Each row comes from the steps of one path. Every step used is in the known rows, and no mark comes twice. Write the path behind each row, first mark first.
(in the rows, 128 means zero)
Known rows
mifozud > zafod > kadu > fodom > lonupa: [147 125 129 169 135 109 127 157 111 166 122 164 162 151 123 176 119 111
 136 149  63  75 168 145  64 118 100 124 120  88 144 168  97 173 185 151
 132 142 136 141 154 103]
lonupa > mifozud > zafod: [134 110 117 128  96 148 165 126 131 139 125 115 120 140 148 142 117 134
 141 159 129 116 148  96 150 125 106 131 109 103 126 137 155 125 122 146
 127 134 128 135 122 115]
naram > basi > mifozud > simu: [159 148  90 117 100 108 135 176  85 100 155 142 129 155 163 100  50  90
 140 130 153 103 130  95 164 136 101 102 105 112 148 150 127  99 108 183
 152 105 118 167 108 114]
lonupa > mifozud > zafod > kadu: [163 108 116 139 112 131 157 118 149 146 117 129 139 150 155 157 108 128
 135 167 103 113 146 101 126 140 108 146 106  96 135 162 133 128 148 164
 135 123 134 104 118 114]
lonupa > zafod > kadu > simu > basi: [150 143 139 138 129 110 112 144 104 133 156 161 169 160 138 153  88 109
 141 151  92 101 147 118  69 169  94 124 124 125 138 123 110 126 153 175
 140 140 146  72 137 119]
zovek > kadu > basi > mifozud > simu: [135 149 121 100 156 111 148 178  68 130 167 151 149 158 137 127  58 106
 145 100 178  72 126 101 162 103  95 135  96 100 141 134 126  79 125 179
 160 103 159 113 106 103]
naram > basi > simu > mifozud > zafod: [177 139  95 175  75 112 137 163  82 102 129 118  94 152 185 132   4  99
 140 185 106  90 139  79 115  96  80  73 102  84 146 133 134 115 131 167
 140 160  99 143 152  94]
basi > simu > mifozud > zafod > kadu: [174 141 126 181 116 108 140 155 108 121 109 119 111 159 178 156  37 123
 127 185  91  83 137  87  77 104 100  96 113  80 152 139 117 107 166 166
 136 144 124 105 147 102]
zafod > kadu > basi > naram > mifozud > lonupa: [159  79 140 174 103 138 131 170  83 127 136 133 179 103 159 139  65 122
 122 130 105  55 152  39 110  82  71 142 111  74 112 124  69  90 130 125
 167 125 117 107 165 107]
basi > mifozud: [159 134 109 127 104 123 135 162 114 111 131 131 131 125 134 109 114 108
 126 118 150 118 127 104 148 111 118 113 144 109 136 131 127 102 122 148
 127 108 142 121 124 120]
zovek > kadu > lonupa: [129 126 112 140 182 112 119 156 115 142 131 156 133 149 108 153 137 128
  94 116 133 126 117 136 154 121 152 153 120 120 123 145 131 125 167 122
 173  96 143 105 165 116]
fodom > mifozud: [144 129 103 134 118 133 146 137 118 127 109 115 111 128 120 121 128 116
 131 138 119 126 137 106 134 121 100 135 130 134 138  96 120 121 113 143
 119 128 148 123 122 106]
mifozud > zafod: [122 136 128 139 118 149 139 156 127 138 136 124 123 146 145 136 110 135
 122 147 130 104 144 120 122 124  88 120 114 108 117 133 146 131 144 127
 125 149 126 155 134 116]
nures > mifozud > lonupa: [121 108 144 165  94 129 129 177 143 146 113 142 110  92 133 100 100 138
 108 133 137  99 119  86 146 106  91 118 158 107 114  94 119 122 121 151
 147 105 122 129 142  99]
kadu > simu > mifozud: [145 154 125 161 126 110 154 146  78  92 124 147 152 164 135 145  86 128
 144 136 129 115 122 101 102 109  94 103 159  95 169 109 114 106 106 143
 133 127 132 118 134 133]
simu > basi > naram > zafod > kadu > fodom: [139  97 175 181  88  96  90 179 100 107 165 149 165 121 124 145  60  64
 155 159  62  86 175  86  64 132  97 145 142  87 122 158 107 200 155 160
 133 155 112  96 147 123]
nures > mifozud > simu > basi: [ 83 151 160 144 100 106 133 184 123 121 173 143 100 144 137  84  48 104
 173 137 155  94 140  85 132 147  97 127 131 133 132 109 142 130  98 190
 149 133 123 141 108 121]
zovek > kadu > simu > mifozud: [159 157 110 147 156 104 142 157  86 109 135 155 170 168 126 155  79 127
 138 128 135 117 114 121 126  93 101 120 150  93 174 113 114 105 126 154
 143 120 151  96 128 111]
nures > mifozud: [127 118 127 148  90 126 128 151 139 136 126 144 136 119 123 111 107 113
 145 134 142 118 118  94 144 125 110 125 155 128 125 119 128 135 117 153
 140 123 130 121 120 114]
dupilo > lonupa > zafod > kadu: [140  94 114 118 134 131 114 110 117 177 110 162 167 102 142 165 156 158
  96 135  63 110 159 142  71 172 138 143  99 156 131 128 110 114 178 117
 154  82 125  86 161 106]
simu > basi > naram: [118 131 163 146 102 132 107 162 101 102 159 111 124 114 129 110  86 103
 162 138 125 114 163  96  97 113 109 141 123 118 127 120 109 132 125 126
 127 140 105 129 128 124]
nures > mifozud > zafod > kadu > basi: [139 113 141 167 102 123 141 169 115 155 130 159 150 145 144 148  46 104
 148 149 121  56 135  76 104 116  48 132 124  91 114 135 125 127 140 174
 147 146 142 108 130 103]
simu > basi > mifozud > lonupa > zafod > kadu: [176 109 129 151  91 114 100 191 111 151 127 142 122 100 146 107  82 117
  94 147 107  87 155  91  93 125  91 116 124  99 117 108 108  87 163 185
 137  95 144  62 153 101]
fodom > lonupa > zafod > kadu > basi > naram: [155  81 137 162 128 151 110 122  63 172 124 161 213 114 133 183 114 115
 161 151  70  79 187 104  47 122 109 145  93 109 133 138  56 104 182 123
 131 115 127  95 142  97]
basi > naram: [130 122 148 139 113 147 122 146 111 117 137 109 150 114 136 135 123 121
 144 132 128 120 144  98 117 107 118 137 119 114 126 140 103 129 130 103
 133 120 109 149 125 120]
fodom > lonupa > mifozud > simu > basi: [107 133 131 141 120 117 159 122 102 126 148 140 104 136 127 103 101 121
 184 148 119 116 182 115 119 158 148 146 110 121 163 109 115 109 109 182
 127 116 123 139 110 123]
basi > mifozud > zafod > kadu > simu: [188 171 111 150 122 120 149 197 104 109 138 154 175 184 152 155  70 113
 121 139 126  83 133  93 116 128  63 106 141  62 150 148 112 101 151 174
 136 120 158 134 125 110]
lonupa > zafod: [127 103 121 119 110 147 114 121 119 163 128 136 153 124 139 145 142 135
 123 145 115 119 140 126 116 143 123 117 110 144 111 127 132 126 145 125
 135 130 135 102 141 115]
fodom > lonupa > mifozud > simu > basi > naram: [114 126 150 152 108 137 148 140  82 115 158 122 128 124 133 111  94 116
 202 151 116 110 200  84 109 134 139 153 102 111 162 121  86 109 112 157
 127 110 102 157 105 117]
tanog > kadu: [119 135 136 121 111 109 112 128 150 135 135 137 149 136 134 153 137 109
 121 140 115 152 125 167 131 106 122 114 122 127 132 149 131 132 153 149
 131 142 137 116  96 106]
zovek > kadu > basi: [132 121 127 116 158 121 127 132  93 141 147 148 151 135 115 148  90 114
 145 107 139 100 125 133 139  99 111 154 106 117 123 120 123 114 135 144
 144 134 150  88 126 101]
fodom > lonupa: [135 121 111 152 135 135 124 116 115 141 115 149 141 119 113 129 151 130
 136 132 102 124 152 145 105 130 151 130 135 119 146 117 100 121 146 129
 112 118 126 144 134 114]
simu > mifozud: [139 121 124 154 116 118 142 133 100 120 109 123 123 129 138 128 101 130
 137 148 125 122 129 106 100 102 122 109 144 110 149 117 126 111 112 132
 130 125 123 106 129 131]
zafod > mifozud: [163 118 137 130 103 143 128 122 118 133 137 138 115 128 129 141 118 138
 151 119 142 106 115 132 113 110 124 146 114 104 127 123 104 140 130 133
 138 133 113 111 119 123]
dupilo > lonupa > mifozud > zafod > kadu > basi: [142  92 123 130 120 132 171 105  86 148 115 154 141 119 144 163 104 148
 134 133  80  75 173 103  92 136  93 161  85 106 136 132 127 104 142 141
 156  97 128  95 149 105]
naram > mifozud > lonupa > zafod > kadu: [166  67 102 157  97 144 116 152 130 172 122 143 175 112 168 145 123 142
  81 160  90  88 139  83 120 134 106 118 115 114 105 121 106 102 160 144
 165 123 135  79 174 104]
nures > mifozud > lonupa > zafod > kadu > basi: [140  71 150 164  97 127 113 160 108 188 113 170 157  99 143 146  78 129
 111 147 103  59 133  72  98 118  60 122 120 106 105 107 107 105 148 172
 160 110 144  61 152  91]
zovek > kadu > fodom > lonupa: [139 116 113 137 155 108 111 147 105 160 134 171 165 133  90 159 143 108
 148 116  98 107 146 170 117  96 144 134 128 115 150 145 100 170 168 143
 140 125 151 112 143  89]
dupilo > lonupa > zafod: [115  97 118 112 115 150 118 116  99 168 121 151 148  94 135 146 168 164
 100 126  93 115 155 142  99 155 135 134 105 164 117 106 136 116 156  97
 148  92 122 108 170 110]
zafod > kadu > lonupa > mifozud > simu > basi: [116 129 147 147 158  85 156 141 112 119 144 149  96 166 139 129  87 120
 134 147 117 113 154  87 118 177 148 159  95 113 144 159 129 114 130 178
 178  89 120  92 144 147]
mifozud > lonupa > zafod > kadu > simu > basi: [146 135 150 158 134 114 109 173 103 142 144 161 147 132 142 143  78 137
 103 146  88  85 149 107  73 153  76 118 126 103 126  93 102 110 155 173
 142 120 137  81 157 108]
kadu > lonupa > mifozud > simu > basi > naram: [ 93 128 171 155 128 118 156 169  80 102 164 120 105 146 140 124  91 121
 161 142 144 108 170  54 133 141 127 153  92 110 136 141 123 117 112 135
 175  91 101 137 146 142]
kadu > basi > mifozud: [154 127 123 123 104 121 143 156  72 111 139 142 134 124 130 114  83 103
 148 111 159  87 132  87 132  96  92 119 128 100 126 122 121  85 113 153
 135 117 148 103 131 122]

Which path is each row?
[151 138 137 154  92 115 119 205 103 105 134 125  81  90 131  70  75 116
 107 121 146  96 145  91 129  98  96 115 144  92 121  88 123  87 119 164
 129 105 133 112 148 111]
simu > basi > mifozud > lonupa
[138 137 132 135 132 113 113 135  81 139 147 179 167 132 133 155 112 143
 121 129  67  96 166 136  51 185 104 141 116 145 143 101 108 114 159 146
 154 101 130  75 164 111]
dupilo > lonupa > zafod > kadu > simu > basi
[179 122 102 185 136 122 131 129  74 154 101 184 208 162 138 179 109 132
 139 166  64 104 159 119  42 140 114 107 147  93 181 117  76  97 163 155
 127 110 144  84 147 111]
fodom > lonupa > zafod > kadu > simu > mifozud
[135 101 106 144 120 155 111 116 104 177 117 156 165 117 125 150 162 139
 130 155  89 121 166 145  96 142 143 117 121 138 129 117 110 120 167 125
 118 122 134 121 147 104]
fodom > lonupa > zafod
[157 144 111 151 107 133 122 194  81  88 193 139 195 154 131 126  58  91
 172 131 137  91 147  72 145 102  93 148 136 101 137 115  97 116 120 151
 160 159 134 114 144  99]
zovek > kadu > simu > basi > naram > mifozud
[151 163 159 158 133 111 116 170  92  87 163 138 171 154 132 144  60  99
 161 134 102 105 155  90  71 134  89 141 135  92 154 130  78 129 137 151
 136 132 123 115 121 125]
zafod > kadu > simu > basi > naram
[138 137 155 157  97  85 140 131  78 108 130 130 118 140 156 160  44  96
 156 158 112 101 124 117  94  56  99  87 110 100 149 123 117  95 138 176
 140 159 134  69 125  97]
tanog > kadu > basi > simu > mifozud
[146  95 133 125 134 125 119 111  94 170 131 156 175 134 143 172 106 120
 135 143  96  88 143 117  80 142  97 134  94 130 113 137 109 111 160 151
 146 129 147  57 139 118]
lonupa > zafod > kadu > basi
[159 151 132 149 112 109 161 148 119 109 152 145 136 177 144 148  60 113
 163 161 102  97 157  91 104 151  74 138 124  87 149 134 125 123 126 195
 131 149 142 102 123 116]
lonupa > mifozud > zafod > kadu > simu > basi
[133  86 133 166 101 139 123 154  93 165  97 131 127  99 159 137 108 158
  89 158 110 103 146  96  94  94  95  95 130 106 124  93 124  93 138 126
 139 103 126  92 162 113]
simu > mifozud > lonupa > zafod
[126 107 113 125  97 152 167 117 113 144 117 136 117 110 145 140 141 168
 120 138 107 112 167 113 127 138 116 143 103 121 134 116 150 119 135 117
 143  96 114 140 153 107]
dupilo > lonupa > mifozud > zafod
[170 171 125 144 134 103 122 225  89 100 155 154 128 134 119  97  54 117
 112 107 155  88 131 106 150  94  76 126 154  75 143  85 112  84 128 189
 143 103 154 100 139  90]
zovek > kadu > simu > basi > mifozud > lonupa
[146 125 124 164  96 127 133 171 157 157 126 148 147 147 145 139  73 112
 136 162 114  89 130  93 116 133  75 125 139 100 122 145 129 140 154 173
 144 132 135 125 122 103]
nures > mifozud > zafod > kadu
[111 125 155 120 104  83 112 140 137 139 144 147 156 137 120 171 137  91
 134 128 105 124 127 171 116  88 108 103 121 124 135 172 130 180 152 156
 150 159 145 104 112 109]
tanog > kadu > fodom
[169 140 138 187 144  97 144 168  97 113 101 151 152 147 148 151  66 145
  99 141  96  95 122  91  82 105  79 104 154  64 167 106  84  94 132 155
 141  98 135  98 147 121]
zafod > kadu > simu > mifozud > lonupa
[186  96 117 144 107 129 111 177 120 166 104 144 149 103 155 136 117 135
  76 146 108  94 141  93 113 124  98 110 123  98 120 126 105  85 171 161
 145  82 143  78 150  99]
basi > mifozud > lonupa > zafod > kadu
[158  88 132 171 118 124 117 147 109 173  87 141 143 107 163 153 100 154
  85 167  85  95 142  99  72 112  98 107 122  99 136 113 105  92 163 145
 141  95 129  67 158 109]
simu > mifozud > lonupa > zafod > kadu
[121  94 139 140 112 151 115 150 121 174 117 132 132  96 146 136 138 159
  83 142 110 108 142 114 121 124 105 109 111 123 101 101 123 112 153 123
 140 108 129 112 160 104]
mifozud > lonupa > zafod
[132 127 148 165  95 113 127 167  95 144 117 154 178 143 159 178 104 145
  90 161 101 115 132 128  96  80  64  70 137  91 148  99 114  98 156 157
 147 125 140  88 132  92]
tanog > kadu > simu > mifozud > lonupa > zafod
[101 169 134 128 122 110 148 166  98 112 154 118  78 152 132  96  71 106
 158 141 132 100 157  96 121 141  87 137 105 137 143  87 132 115  98 179
 126 133 133 138 107 114]
fodom > mifozud > simu > basi
[162 145 139 148  87  87 117 213 101 123 155 148 123 149 133 128  55  74
 144 141 112  59 157  98  86 107  63 116 125  81 128 164 131 149 154 194
 141 148 150  97 145 111]
simu > basi > mifozud > zafod > kadu > fodom
[138 164 148 140 145 124 111 185  86  99 185 140 169 152 116 136  65 100
 162 123 134 110 147 112 121 103  97 154 133 100 147 117  92 123 135 144
 142 135 130 119 123 101]
zovek > kadu > simu > basi > naram
[158  93 117 149 153 103 153 114 128 133 104 151 129 145 131 160 143 127
 112 144 103 137 132  96 128 151 158 152 116 110 137 168 119 120 149 147
 170  83 133  77 153 140]
zafod > kadu > lonupa > mifozud
[120 133 161 116  94 141 113 149  92 157 185 142 109 143 154 133  75 133
 173 140 145  74 148 119  86 152 108 136  79 131 121 108 121 133 131 172
 157 148 107 109 116 122]
lonupa > zafod > mifozud > simu > basi
[161  96 132 123  90 160 116 118 106 169 138 144 141 123 139 163 133 144
 146 139 133 101 129 130 101 129 122 131 101 122 112 124 109 136 150 137
 144 137 117  92 134 112]
lonupa > zafod > mifozud
[120 113 163 139 122 141 131 142  70 120 151 121 156 113 132 143  91 114
 167 117 132  90 151  85 107  91  89 138 108 102 119 127  99 112 120 105
 136 133 116 130 131 122]
kadu > basi > naram
[ 87 165 154 124 134 107 130 159 110 114 171 127  93 149 139 102  70 119
 154 129 139 102 148 119 115 153 115 131 107 136 133 116 141 123 110 164
 137 134 117 147 113 133]
mifozud > simu > basi
[ 95 129 145 127 141  95 159 134 128 132 139 146 130 171 146 167 142 126
 117 145 132 142 137 128 162 134 143 125  93 121 143 172 147 118 144 162
 183  96 128 119 113 128]
tanog > kadu > lonupa > mifozud > simu
[136 140 105 141 107 154 152 164 115 137 117 112 108 147 137 131 108 124
 124 156 117 101 151  99 129 114  65 126 117 114 123 104 139 122 130 140
 117 142 143 154 130  97]
fodom > mifozud > zafod
[108 138 152 171  87 135 137 193  80  90 166 120 124 135 140 102  46  85
 157 168 108  94 185  48 110 148  75 151 123 109 128  90 124 139 108 161
 115 141 112 160 117 112]
fodom > mifozud > simu > basi > naram > zafod
[147 167 142 176  97 107 133 205 123 116 162 168 148 175 141 129  26  97
 160 154 116  72 141  78  96 146  48 127 156  89 138 119 125 138 132 205
 141 155 141 117 128 102]
nures > mifozud > zafod > kadu > simu > basi
[152 138 129 123 154 110 130 134  88 128 151 136 119 135 129 152  54 108
 148 122 132  85 115 118 142  93 121 134  90 116 128 121 116 107 149 159
 148 142 143  83 141  86]
zovek > kadu > basi > simu
[146 100 101 132 161 115 148 124 123 143 119 149 130 146 110 157 148 127
 117 130 132 144 123 113 179 122 165 161 117 118 137 150 138 118 146 140
 177  85 144  82 155 117]
zovek > kadu > lonupa > mifozud
[154 120 119 158 142 129 128 178  77 155 121 159 174 140 143 166  84 159
  98 146 118  97 128 111 117  89  80 103 137  92 148  88 112  93 149 147
 152  99 148  79 156  89]
zovek > kadu > simu > mifozud > lonupa > zafod
[160 155 128 141 159 106 136 135 121 114 129 155 175 171 128 158 100 120
 127 125 103 118 119 126 101 150 105 129 140 105 158 137  96 126 140 154
 136 123 141 109 126 129]
zafod > kadu > simu
[155 123 139 154 146 126 119 158 112 159 120 164 175 137 149 172 111 153
  83 142  88  96 134 112  98 148  82 113 123 102 129 115  94 109 163 147
 147 103 142  91 154 104]
mifozud > lonupa > zafod > kadu > simu
[114 156 124 121 135 128 160 152 105 128 131 116 108 157 139 124 105 126
 140 136 133 111 139  97 140 140  91 127 106 133 144 104 121 115 104 156
 131 117 141 154 106 118]
fodom > mifozud > simu
[163 111  90 155 101 139 138 161 137 138 138 132 168 160 163 147  91 120
 119 164 105  87 142  83 126 129  94 129 118  96 119 153 130 121 152 152
 151 162 132 123 151 113]
naram > mifozud > zafod > kadu
[133 118 142 150 108 110 140 177 103 139 105 124  98 107 114 131 121 121
 105 123 104  88 140  98 124  82  64 113 129 110 125  95 112 151 121 143
 134 118 145 122 157  94]
kadu > fodom > mifozud > lonupa
[126 165 165 150 117 128 124 176  83  80 173 129 153 143 125 123  69 107
 168 125 128 106 157  88  96 121  84 134 136 103 144 112  96 128 110 131
 133 143 116 141 131 125]
kadu > simu > basi > naram
[153  99 117 128 128 130 108 118 134 172 121 145 169 134 148 164 135 128
 113 155  88 118 139 127  92 161 123 128 107 137 125 150 114 128 172 147
 140 118 141  77 137 116]
lonupa > zafod > kadu
[161  84 152 180  83 148 120 157 120 132 129 153 118  95 137 132  92 147
 100 142 113  92 129 106 118 119 108 140 142  67 108  93 113 153 138 138
 131 132  99 124 150 111]
naram > zafod > mifozud > lonupa
[137 160 129 170 116 128 162 172  76 105 132 138 150 178 154 154  64 137
 135 153 128  90 141  93  97 100  56  93 147  74 154 114 134 111 119 137
 127 145 132 147 138 123]
kadu > simu > mifozud > zafod
[157 122 113 152 133 118 139 129  65 143 108 179 193 140 148 179 116 161
 107 142  65  98 149 118  47 153 102 119 131 119 170 104 101  92 153 130
 159  78 135  69 169 112]
dupilo > lonupa > zafod > kadu > simu > mifozud
[173 135 112 167 135 117 139 203 108 130 118 153 136 167 145 149 102 118
  80 141 126  86 140  85 118 126 103 123 125  76 125 175 131 102 179 147
 169  93 143 121 167 121]
basi > mifozud > zafod > kadu > lonupa
[ 94 121 175 181  63 129 119 212 101 104 185 143 143 126 149  93  22  82
 173 170 129  85 165  41 124 153  87 139 152 105 119 113 132 158 109 171
 136 140  99 160 112 119]
nures > mifozud > simu > basi > naram > zafod
